In the rows, zero is written as 128.
Known rows, with every step that occurs
mepo -> vara: [148 134 128 118 114 136 171 102 181 124 183 122 124 106 124 127 109  95
 137 165 163 126 124 173 129 152 147 147 122  99 183 100]
babo -> pera -> vara -> bipap: [192 106 119 172 125  78 175  82 125 124 156 110 149 108 124 145 142 105
 136 169 132  94 163 156 120 130 186 173 130  94 169  92]
rukif -> fisef -> livof -> bipap -> vara -> mepo: [138 118 131 202 150 119 169 135 184 137 119 110 157 143 142 111  82 134
 131 158 144 154 172 134  83 106 173 132 132  91 143  96]
fisef -> vara: [119 146 164 176 138 101 180  76 148 163 139 101 111 121 107 107 133 115
 145 144 153  98 110 151  94 137 161 147 143  88 164 143]
livof -> bipap -> vara -> fisef: [177 125 139 183 121 110 204 102 117 153 123  91 137  85 124 145 123  84
 108 144 125 183 155 132 120 111 169 153 125  84 155 123]
vara -> fisef -> rukif: [125 139 136 158 166 117 183  86  94 213 121  81 109 102 118 146 140  70
 118 117 100 154 160 128 110 126 192 152 126  78 174 146]
fisef -> vara -> bipap -> livof: [141 132 124 211 118  63 173  73 113 120 149 112 157 116 116 133 113 120
 127 151 127 121 159 112 120  99 186 141 125 113 182 125]
beto -> rukif: [147 159 162 169 132 132 184 113 145 157 143 111 120 103 124 100 136  79
 123 146 112 132 181 157 103 124 137 133 132  80 177 117]
mepo -> vara -> fisef -> livof: [122 120 103 156 119  99 180 102 131 150 138 113 129 116 135 131 124 125
 119 114 140 133 124 122 119 131 159 145 139 120 176 126]
zinu -> rukif -> fisef -> livof: [115 137 122 160 136 113 194 111 142 165 119 110 143 138 105 123 132 148
 134 135 125 114 196 126  82 128 151 118 140  94 140 120]
rukif -> pera -> vara: [164 128 147 141 116 101 159  78 147 143 170 135 112 116 119 128 135 118
 127 151 112  68 109 178 128 135 153 133 148  99 182 101]
vara -> fisef -> livof: [133 128 106 178 133  83 188 107 115 165 115 102 129 121 130 128 149 122
 124 111 118 112 126 128 111 114 173 145 157 113 173 134]
babo -> pera -> rukif -> fisef -> livof: [135 113 106 161 145 100 173  96 123 194 131 122 151 126 107 131 152 161
 140 134 137  90 193 107 100 139 176 133 147  85 149 108]
bipap -> livof: [157 144 121 185 121  62 172  85 130 142 161 130 129 111 116 121 136 120
 130 164 121 104 150 143 140 106 169 119 138 106 191 108]
beto -> rukif -> pera -> vara -> fisef -> livof -> bipap: [160 122 125 231 111  79 201 130 123 152 129 122 153 111 141 120 125 120
  99 130  93 143 172 122 107 110 154 130 135 107 168 100]
livof -> bipap: [198 138 123 212 126  98 211 144 170 136 143 107 150 108 128 126 135  91
 138 184 123 125 155 184 111 111 176 149 141  85 167  90]
zinu -> rukif -> fisef -> vara -> bipap: [136 124 150 179 136 145 190  84 128 133 119  76 161 122 106 145 112 106
 138 141 127 132 195 119  76 121 180 167 120  87 142 137]
rukif -> fisef -> vara -> mepo: [114 120 167 184 172 150 147  84 178 165 120  89 114 153 132 101 106 133
 148 139 134  94 131 134  80 120 183 154 146  93 158 133]
livof -> bipap -> vara: [173 143 138 183 117  93 205 127 162 133 145 115 156  97 114 131 104  97
 126 181 156 176 167 161 106 121 154 131 120  72 146  98]
beto -> rukif -> pera -> vara: [151 137 166 149 113 114 157  81 140 151 167 138 111 110 123 112 129 109
 113 143 101  93 142 161 120 136 131 123 136  94 183 102]
vara -> mepo: [159 133 135 167 166 133 158 122 186 130 133 105 123 142 148  98 123 100
 156 160 124  86 114 177 105 110 182 154 147 100 186 102]
zinu -> rukif -> beto: [152 151 134 144 148 153 203 109 153 134 130 117 104 104 125 103 146  99
 126 186  83 102 204 191  82 132 138 131  91  90 124 147]
mepo -> vara -> fisef -> livof -> bipap: [163 118  98 212 112  85 207 140 149 137 138 112 157 110 142 131 120 116
 116 148 130 155 152 134 114 118 168 146 131 110 167  99]
fisef -> livof -> bipap -> vara: [148 141 120 195 113  68 208 135 158 134 136 124 165 109 117 125 101 122
 123 165 164 174 168 146  96 119 148 120 125  84 143  98]
rukif -> fisef -> vara: [109 128 172 178 144 135 170  62 147 188 131  87 110 127  97 128 125 134
 134 134 141 103 147 129  89 137 170 147 149  79 145 153]
pera -> rukif -> zinu: [180 148 121 120 140 162 164  96 132 172 167 113 133 100 125 114 179 120
 146 181 103  58 178 176 101 124 198 173 139  96 182 105]
vara -> bipap -> livof: [171 129 103 198 116  72 175  94 118 110 154 115 164 111 125 142 123 106
 128 160 112 118 170 132 136  91 193 142 129 112 190 106]
pera -> vara -> bipap -> livof: [172 121 113 191 112  60 157  81 115 105 169 129 150 107 129 134 124 122
 118 177 116 122 167 137 140  96 183 139 126 117 187  97]
babo -> pera -> vara -> fisef -> rukif -> zinu: [138 132 136 146 152 108 166  47  85 232 153  92  98 103 121 137 172 116
 112 143  85  78 196 137 101 140 209 171 128  92 170 133]
zinu -> rukif -> fisef -> vara -> mepo: [111 131 175 172 171 156 160  86 171 155 116  92 120 151 125  91 105 130
 150 146 129 107 157 127  70 125 166 144 127  91 151 127]

Rows
[120 129 115 167 125  79 188  99 112 160 116 108 135 113 123 131 129 125
 115 111 141 148 137 116 107 119 159 134 143 105 159 136] : bipap -> vara -> fisef -> livof
[144 117 126 196 126 102 157  66 101 138 148 114 167 111 112 140 117 136
 125 155 121 132 194  89 119 103 195 144 119 103 171 120] : pera -> rukif -> fisef -> vara -> bipap -> livof
[166 129 122 178 103  68 172  75 105  99 166 137 163 110 119 136 115 120
 120 161  98 115 183 122 133 103 163 123 109 118 185  92] : zinu -> rukif -> pera -> vara -> bipap -> livof
[132 146 131 145 157 142 174  73 100 218 138  78 105 106 124 139 161  96
 116 133  76  93 185 148  94 121 214 173 135  95 177 146] : vara -> fisef -> rukif -> zinu
[144 136 147 155 157 127 158 113 182 126 134 111 132 133 139 101  95 105
 145 160 150 132 130 159  98 115 165 140 129  89 166 105] : bipap -> vara -> mepo
[120 142 123 161 171 142 178 102 141 186 129 106  91 108 133 126 136  92
 113 163  82 113 195 182  85 132 176 138 102  81 133 166] : fisef -> rukif -> beto
[130 138 139 176 153 105 195  98  99 202 120  88 132  93 115 151 114  73
 105 131 117 208 186 114 102 123 183 141 106  67 154 134] : livof -> bipap -> vara -> fisef -> rukif
[122 136 162 185 168 123 155  95 179 145 126 101 115 149 139  84 111 118
 156 146 141  90 103 151  85 120 175 153 140 101 175 125] : fisef -> vara -> mepo
[168 135 101 227 123  65 215 156 165 138 132 118 163 123 132 119 132 122
 135 166 130 123 157 162  99 109 170 135 147 100 161  92] : fisef -> livof -> bipap
[132 119 114 172 128  73 171  94 113 159 130 117 116 116 134 120 150 138
 114 125 121 116 121 135 116 119 166 142 154 118 170 124] : pera -> vara -> fisef -> livof
[135 119 129 213 121  86 166  64 111 135 143 104 158 120 113 145 109 131
 120 145 121 125 183  98 117  99 193 142 129 108 170 131] : rukif -> fisef -> vara -> bipap -> livof
[134 134 150 141 133  98 156  74 129 175 165 130 108 117 114 135 126 110
 121 141 108  94 131 161 118 142 159 125 132  89 179 110] : fisef -> rukif -> pera -> vara
[139 146 133 166 145 131 188  87 103 211 137  82 126  97 123 144 140  97
 105 146  90 138 211 138  88 118 207 165 119  86 160 135] : livof -> bipap -> vara -> fisef -> rukif -> zinu
[168 113 144 167 160  87 145  84 167 145 155 127 109 136 144  91 137 129
 149 176 133  67 125 162 114 134 173 150 138  98 178  83] : babo -> pera -> vara -> mepo
[160 122 101 175 101  87 167  89 134  94 176 126 165 106 130 145  99 107
 123 164 134 140 169 125 143 109 177 142 111 120 194  98] : mepo -> vara -> bipap -> livof
[168 118 135 131 149 179 158  95 139 184 143 105 139 106 107 141 149 121
 139 162 118 115 192 143 110 128 186 150 142  68 154 110] : pera -> rukif -> fisef
[173 120 138 170 112 123 167  98 128 111 154 114 155 110 133 142 116  88
 116 141  97 113 166 151 113 115 165 159 129 101 180 101] : beto -> rukif -> pera -> vara -> bipap
[132 129 138 201 120  90 179  66 105 128 139 106 163 118 103 135 108 129
 125 150 117 137 208  91 106 104 175 133 110 105 161 126] : zinu -> rukif -> fisef -> vara -> bipap -> livof
[130 121 158 198 135 150 176  85 127 148 120  76 154 119 114 143 107 100
 122 127 121 140 196 112  80 117 180 169 130  85 151 142] : beto -> rukif -> fisef -> vara -> bipap
[159 120 161 156 119 127 165  66  99 165 142 110 104  96 130 131 143  93
  96 115  80 118 137 131 132 124 152 147 139 101 185 127] : beto -> rukif -> pera -> vara -> fisef
[171 124 102 230 125  74 214 144 137 150 119 104 156 113 138 129 137 114
 121 145 112 138 154 139 107 103 179 146 146 105 164 105] : vara -> fisef -> livof -> bipap
[115 125 122 146 160 163 172  85 127 186 134 101  85  95 142 138 121  85
  92 145  82 146 191 155 100 140 173 149  87  91 136 172] : mepo -> vara -> fisef -> rukif -> beto
[132 136 141 203 114 100 199 130 150 155 128 118 165 109 114 126  91 125
 104 152 147 198 221 119  84 120 138 113 121  74 129 106] : beto -> rukif -> fisef -> livof -> bipap -> vara
[166 125 118 211 112  73 215 127 124 139 127 123 160 114 132 124 130 125
 114 143  99 135 169 128 104 114 153 128 126 108 159  94] : zinu -> rukif -> pera -> vara -> fisef -> livof -> bipap
[131 129 127 186 160 139 191 102 117 189 115  97 104  91 137 140 119  86
  86 156  77 175 216 149  87 122 178 140  86  77 117 169] : livof -> bipap -> vara -> fisef -> rukif -> beto
